Each row comes from the steps of one path. Every step used is in the known rows, and no mark comes twice. Write the path behind each row, first mark first.
(in the rows, 128 means zero)
Known rows:
rero-rezivem-pezos-kelusud: [138 109 132 137 154 149 118 109  74 112 124 141 138 156 124 114 110 134
 123 157]
rero-rezivem-pezos-kelusud-lurak: [144  84 138 145 144 170 111  81  72  92 164 136 131 183 108  77 111 130
 128 159]
pezos-rezivem-rero: [154 147 130  88 126 136 102 164 181 141 115  86 158  82 154 211 104 134
 142 152]
kelusud-lurak-rezivem-fasul: [134 131 139 144  95 120 113  97 172 131 157 109  99 106  91 171 198 112
 129 140]
rezivem-rero: [124 138 142 120 137 130 132 171 159 136 135 120 185  84 132 200 124 141
 170 132]
pezos-kelusud-lurak-rezivem-fasul: [173 134 127 124 113 122  91  92 110 145 138 128 100 127  99 146 201 135
  97 153]
pevo-rero-rezivem-lurak: [118 137 156 156 146 141  94 142 123 137 132  69 127 182 148  87 102 139
 152 113]
fasul-rezivem-lurak: [118 142 148 126 101 147  99 133 166 131 156 109 115 168 160  77  83 104
 137 131]
rero-rezivem-lurak-kelusud: [147 198 158 160 144 156  95  97 136 138 122 133  99 180 128  80 135 136
 112 142]
rezivem-lurak: [103 181 154 126 116 129  95 117 198 118 181 131 139 127 145  84 157 124
 177 129]
lurak-rezivem-fasul-pevo-rero: [114 145  93 114 123  85 155 151 122 151  75 111 125  38 130 199 170 129
 108  93]
kelusud-lurak: [107 128 151 120 111 129 114 123 185 100 196 141 140 160 123 118 146 125
 177 140]
kelusud-lurak-rezivem: [128 175 154 120 111 145 119 118 198 120 178 138 102 109 113 130 144 114
 112 142]
pevo-fasul-rezivem-pezos-kelusud: [152  61 100 118 143 111 151 146  74 127  96 172 137 170 124  70  95 140
 118 134]
rezivem-fasul-pevo: [ 84 103  90 107  91  73 150 109 142 134 134 150 135  85 145 193 185 111
 165 112]
lurak-rezivem-fasul-pevo: [104 152  95 111  92  87 157 108 150 150 114 142  98  30 131 212 186 100
 103 114]
kelusud-lurak-rezivem-fasul-pevo: [107 130  98 118  85 104 151  79 150 132 150 134  92  64 117 174 185  97
 106 119]
pevo-rero-rezivem-lurak-kelusud: [154 190 158 167 177 150  98 142 107 132  82 101 123 185 129  68 118 164
 113 120]
rero-rezivem: [103 118 146 135 115 120 118 135 142 139 153 116 109 179 148 173 110 116
 141 146]

Which path is each row?
[170 175 148 100 130 140  93 112 136 129 158 157 100 133 124 110 147 134
  77 156]  pezos-kelusud-lurak-rezivem
[ 92 105 110 115 134 106 154 159  87 137 108 118 126 150 169 161  82 126
 125  96]  fasul-pevo-rero-rezivem
[157 190 135 114 157 151 129 123 134 108 117 159 138  56 109 113 151 140
  95 155]  lurak-rezivem-pezos-kelusud
[193 162 144 110 148 163 103 134 109 145 133 127 142  86 114 152 126 148
  81 149]  pezos-kelusud-lurak-rezivem-rero
[157  36 106 128 135 134 148 115  70 108 134 170 131 203 107  33  93 138
 125 130]  pevo-fasul-rezivem-pezos-kelusud-lurak
[119  67 127 166 132  95 111 158  84 151  87  63 133 176 126 198 147 142
 163 119]  pevo-rero-rezivem-fasul
[112  60 107 139 119 109 177 150 134 117 118 153 140 149 114  94  94 120
 153 121]  pevo-fasul-rezivem-pezos
[163 120  91 105 138 101 131 116  55 143  89 125 120  89 126 137 172 148
  78 104]  pezos-kelusud-lurak-rezivem-fasul-pevo-rero
[157 190 149 136 130 156  99 132 155 128 107 144 111 170 138  55  96 129
 102 132]  fasul-rezivem-lurak-kelusud
[106 145 156 150 115 143  93 103 149 138 172  99 104 177 146 100 119 109
 148 137]  rero-rezivem-lurak
[139  57 109 126 121 110 158 189 114 172  98 126 147 148 138 175  74 136
 136 112]  pevo-fasul-rezivem-rero
[116 189 145 135 136 152 154 130 196 102 140 141 138  32  99 134 148 115
 128 143]  lurak-rezivem-pezos
[110 103 133 135 116 153 147 146 153  98 129 128 152 123 119 118  73 105
 147 142]  fasul-rezivem-pezos
[ 83  95 106 140 152 134 183 142  84 103  99 117 158 103 136 132  81 126
 143  99]  fasul-pevo-rero-rezivem-pezos
[ 94  96  87 111 122  70 152 151 109 129  93 121 163  88 143 186 171 137
 172  90]  rezivem-fasul-pevo-rero
[129  72 102 125 163 154 150 104  21  93 118 132 150 151 127  69  81 142
 114 109]  fasul-pevo-rero-rezivem-pezos-kelusud-lurak
[120 161 151 152 125 169 146 102 195  86 172 133 136  63  81  98 145 109
 128 145]  kelusud-lurak-rezivem-pezos
[132 183 126 139 164 136 132 124  86 133  76 129 117 144 151  73 106 149
  96  94]  fasul-pevo-rero-rezivem-lurak-kelusud
[118  69 118 114 107  85 151 172 138 154 123 154 109 197 148 129  93 124
 135 118]  pevo-fasul-rezivem
